What can hang from each mark
tafu: nuven
fogiz: vifezuv
tepi: gopot
medude: bitu nurog
nira: nuven
bitu: libe medude
nuven: libe tafu
delu: gopot libe
luni: fogiz
gopot: delu tepi
libe: danub luni
bimar: nuven

Each row was made from one small tree. The marks that hang from a mark follow it in brackets, in alphabetical order. Every link used is in the known rows. Write each row's tree.
Known rows
nuven[libe[danub luni[fogiz]] tafu]: [-20  17 -28  14  18 -31  16 -26  25  23   7 -19  15   1   4  14  13  36
  23   8   9  23   6  32  -1  21 -32   6]
tafu[nuven]: [ 18  -2 -10   2  41 -10  11 -18   4 -14   7  -1  13 -54  26  -6  -4   1
 -18   2   5 -52 -14   5  -6  -6  -4   3]
bimar[nuven[libe[luni[fogiz]] tafu]]: [  4  20 -46  17  17 -21   7 -28  25  20  26 -15  20 -25  17  12  24  34
  11  11  20 -15   6  20 -11  25 -29  -9]
bitu[libe[luni] medude[nurog]]: [-26  -1  34  23 -28   2  -6  29  26  22  19  16  21  -5   5  -8  -4  55
  10  21 -36   1  47 -42 -60  50  47   9]
tepi[gopot[delu]]: [ 17 -23  13 -19  -3  27   1   5 -14   6 -14 -24 -12 -14  18   0  14 -61
 -22 -38  15 -38 -15  -9  13 -71  18  -3]
tafu[nuven[libe[danub luni]]]: [-15   9 -17  28  13 -17  -6 -13   1 -20  -8   5  12 -14  -9   9  -5   7
  11  -1  17  22 -17  33  -2  29 -23  30]
medude[bitu]: [ 25  17   8   1  18 -17   3  -7   0  14  -1  -5   3 -17   1  13  -4   7
   2   5   0 -43   6   0 -29   8  27   7]
gopot[delu tepi]: [ 14 -26  -8   8 -22   3   2  -7 -20 -26 -13 -13  -6 -36  11 -31  27 -34
 -28 -31  12 -40 -21 -20  15 -25  14 -25]
delu[gopot[tepi]]: [ 32 -15 -16  -4 -10 -10  10   2 -34 -29 -20 -20 -13 -23   8 -17  21 -14
 -18 -19   4 -39 -26  -4  48 -28  17 -23]
delu[gopot libe[danub]]: [  9  -4   8 -30   2  18   3  12 -28 -17 -15   5 -17  33  -8  14 -25 -26
  -6   4  -6  18 -14  17  55 -26  -7  -6]
medude[nurog]: [  7  -2  18 -14  31  -6   9   3  14  17  -2 -12  21 -25  19  -5  -4  25
   3   2  -7 -45  18 -16 -14   9  39  -5]
gopot[delu]: [  7 -15  -1  -8  12   9  -2  -9   1  -3 -11 -16  10 -31  19  -2   5 -30
 -17 -25  12 -42  -6   7  12 -15  10  -5]
libe[danub luni[fogiz[vifezuv]]]: [-20  15 -25  -8  39 -25   9  -4  20  25   7  -3  -7  24   2 -13   1  47
  20  20 -11  14  11  17 -15   1 -18  23]
bitu[libe[danub luni] medude[nurog]]: [-43   0  40  18 -37   1  -4  42  21  13  17  32   8  18  -8  -6 -23  50
  11  33 -36  34  37 -45 -64  48  33  22]
delu[libe[danub]]: [  2  -2  11 -30  17  13   0   2   0   1  -9   2  -5  11  -8   0 -24 -11
  -6   6  -8   5  -1   7  17 -15 -12   1]
delu[gopot[tepi] libe[danub luni]]: [  6 -15  -5   7 -56  10  -9  18 -38 -35 -24  13 -38  36 -20  -4   8 -21
  -8 -10  -8  48 -30 -13  47 -24  -8 -12]
gopot[delu[libe[danub luni]] tepi]: [-12 -24   2  23 -66  22 -21  10 -22 -29 -17  20 -29  20 -18 -18  13 -44
 -19 -23   4  47 -24 -30  14 -17 -14 -16]
luni[fogiz]: [  9   3 -32 -22  55  -9  19 -19  16  29   9 -30  16 -14  18  -7   4  34
  -2  -2  -1 -52  10  10   2 -15  -2  -2]
bimar[nuven]: [ 26   2 -19 -18  23  -4   7  -3   8   2   5  -8   4 -43  20  -5  -5  -1
 -17   8  14 -54  -8 -11  -6  -6  -4   6]
bimar[nuven[libe[danub] tafu]]: [ 11  13  -6  -5  14 -26  17 -14  11 -11  11   4   7 -32   8   8  -8  -5
  -3  17  25  -5 -12  18   3  16 -28  -2]
bitu[libe[danub] medude[nurog]]: [-33  -1  51  -5 -11   1  11  33  11   6  25  25  12   8  -5 -10 -35  43
   0  38 -32   7  37 -40 -54  32  39   9]
tepi[gopot[delu[libe]]]: [ 19 -24  27 -28 -13  51  -9   8 -25   4  -8 -13 -17  15   5   2  10 -71
 -23 -35  10 -14 -12  -9  33 -79   9 -20]
delu[libe[danub luni]]: [ -4  -1   0  -5 -10   8 -13   6   9   7 -15   7  -8  18 -10   7 -12  -3
   4   1  -9  34  -2   2   4   0 -19  15]
gopot[delu[libe]]: [  9 -16  11 -19  -2  34 -12  -8 -10  -4  -4  -5   4 -10   5   1  -2 -38
 -18 -24   1 -16   1   5  28 -17   3 -22]
medude[bitu[libe]]: [ 24  16  26  10   6 -10   3   6   3  10   9  18   0 -16 -12  13  -8   9
   6  23 -16 -31  15  -8 -39  22  26   5]
libe[danub luni[fogiz]]: [-17   8 -34  -2  22 -11   7  -2  22  22  -3 -11  -1  15   5   1  -3  34
  11   7  -4  12   3   2 -16  -6 -19  23]
nira[nuven[libe tafu]]: [ 22  14  -9  -5  43 -37  15 -26  22  -1   8 -16  22 -38  15 -10  10   4
   8   1  17 -38   2  32  12  38  -6 -20]
nuven[libe[danub]]: [  0   7  -5 -17  41 -20   9 -13   2   3 -19 -18  16  -4  -9   2 -14   0
  15  -8  14  -5   1  41  22  10  -6  21]
medude[bitu[libe[luni[fogiz]]] nurog]: [-12  23  18  33  -5 -10  -2  10  15  34  31  30   3  29 -12  18   8  65
  35  38 -32   7  39 -39 -75  42  42  -2]

Write each row's tree
[ 10  13  50  13  -2 -12   5  18   2  14  20  33   5   0  -9  10  -8  29
  16  33 -26 -21  32 -32 -58  35  56  -8] -> medude[bitu[libe] nurog]
[ 31 -16  -2 -12 -22  13   0   2 -48 -30 -12  -9 -19   8  -6 -14  14 -22
 -20 -18  -4 -12 -21  -3  64 -39  10 -38] -> delu[gopot[tepi] libe]
[ -2  -3  -2  -9 -23  16 -12  18 -18 -12 -22   8 -20  39 -12  22 -14 -21
   3  -2  -8  48 -14  12  42 -11 -11   7] -> delu[gopot libe[danub luni]]
[-18   1  27  -8  -3   1   8  22  13  -1  12  12   5  -7  -4 -14 -30  25
 -11  27 -21  -3  23 -12 -32  19   9  21] -> bitu[libe[danub] medude]
[-10   5 -22 -15  -4  19  -4   7 -15   3  -2   2 -18  62 -12  19 -11  10
  10   4 -12  47  -7   9  37 -22 -19  -1] -> delu[gopot libe[danub luni[fogiz]]]
[  5 -27  -5  20 -56  29 -25  -1 -20 -22 -14   1 -15  -4  -5 -19  32 -35
 -18 -36   3  13 -14 -24  18 -16   0 -28] -> gopot[delu[libe[luni]] tepi]
[  2 -22  33 -28 -20  47  -7  14 -28  -5 -11   4 -31  34  -5   3  -9 -77
 -21 -24  10  19 -20 -18  23 -81  -2  -7] -> tepi[gopot[delu[libe[danub]]]]
[ -4   7 -10   4  43 -19   8 -19  -8 -27   1   3  17 -23  -3   0 -19  -2
   0   3  20  -6 -16  35  10  10 -18  17] -> tafu[nuven[libe[danub]]]
[ -2 -18  -5  -9 -21  53 -16  -1 -11  23   4 -13 -19  46   2   4  24 -34
  -6 -32   3  13  -3 -17  13 -70  -5 -10] -> tepi[gopot[delu[libe[luni[fogiz]]]]]
[ -9  15 -25   1  18 -29  -9   5  18  -7 -16   0   3  12 -19  -8  -9   4
  26  -3  13  27  -4  24  -4  45 -13  24] -> nira[nuven[libe[danub luni]]]
[  5  11   3  -5  26 -32  20 -21  13   1  -5 -13  18 -26   8   8  -2   0
   5   4  16  -5  -3  36  16  17 -19  -4] -> nuven[libe[danub] tafu]
[  6   9 -15 -18  32 -11   4  -5  -1 -10  -3  -2   5 -10  -7   1 -18  -7
   3   8  28  -6  -8  20   7  10 -16  20] -> bimar[nuven[libe[danub]]]
[-25  16 -41  20  37 -17   2 -22   5  -3  14   1  14   7  -7   7  -2  37
  17   5  15  22  -9  30  -8  17 -31  24] -> tafu[nuven[libe[danub luni[fogiz]]]]
[  1  15 -15  20 -13 -28   3  -8  19  -5   5   6   5 -23   4  18   2   0
   6  15  24  20 -11  13  -9  30 -35   9] -> bimar[nuven[libe[danub luni] tafu]]
[ -7 -20 -28  17 -38  31 -16 -13 -16  -6   6  -5 -13  18  -6 -24  37  -7
 -13 -30   1  13  -8 -25  12 -22  -7 -33] -> gopot[delu[libe[luni[fogiz]]] tepi]
[ -6 -14  19 -22  -6  31  -8   0 -13 -15 -10  11 -10  13  -9   3 -20 -47
 -18 -12   5  17 -10  -1  23 -21  -8  -8] -> gopot[delu[libe[danub]]]
[ 11 -21  14  -7 -44  49 -24  12 -17  10 -16  -9 -22  19   2   9  19 -64
 -10 -39   4  15 -10 -14  19 -62   3  -6] -> tepi[gopot[delu[libe[luni]]]]
[ -7 -23  22  -8 -47  47 -22  21 -17  -1 -17   6 -34  46 -10  11   0 -70
 -11 -27   5  48 -20 -22  12 -64  -7   7] -> tepi[gopot[delu[libe[danub luni]]]]
[ -6  24 -24  10  44 -41  15 -38  24  31  19 -29  27  -7  16  -5  35  56
  31   8   1  -8  23  56   8  30 -17  -9] -> nuven[libe[luni[fogiz[vifezuv]]] tafu]
[-20  20  47  34 -34 -14  -7  33   8   9  10  51 -14  29 -25  22 -16  28
  27  42 -31  41  23 -46 -76  50  38  17] -> medude[bitu[libe[danub luni]] nurog]
[-36   5  13  15  -7   5   2  19  28  39  38   7  25  16   7 -10   2  85
  14  27 -37  -1  52 -39 -64  42  38   4] -> bitu[libe[luni[fogiz]] medude[nurog]]
[  2   8 -27  30  20 -17 -10 -22   3 -13  -5 -10  27 -38   6   7  13  12
   9 -12  15 -12  -7  37   4  29 -11  16] -> tafu[nuven[libe[luni]]]
[ 26  11 -13   0  24 -24  14 -25  12  -1  12 -14  20 -55  20   6   9  -1
  -5   7  26 -41  -2  22   9  18 -15 -17] -> bimar[nuven[libe tafu]]
[ 15 -15   4 -14 -26  11   4  10 -49 -41 -15   7 -31  28 -17 -12  -4 -31
 -21  -4  -5  19 -29  -9  56 -37  -2 -26] -> delu[gopot[tepi] libe[danub]]
[ 14  17 -21  17  14 -39   0 -19  31   4   0 -12  20 -31  10  -2  18   9
  19  -2  13 -10   3  28  -2  54 -13  -8] -> nira[nuven[libe[luni] tafu]]
[-27   2  16  14 -33  -1  -4  30  21   4   4  15   3   1  -9  -5 -19  31
  -1  22 -27  24  23 -17 -49  33   2  32] -> bitu[libe[danub luni] medude]
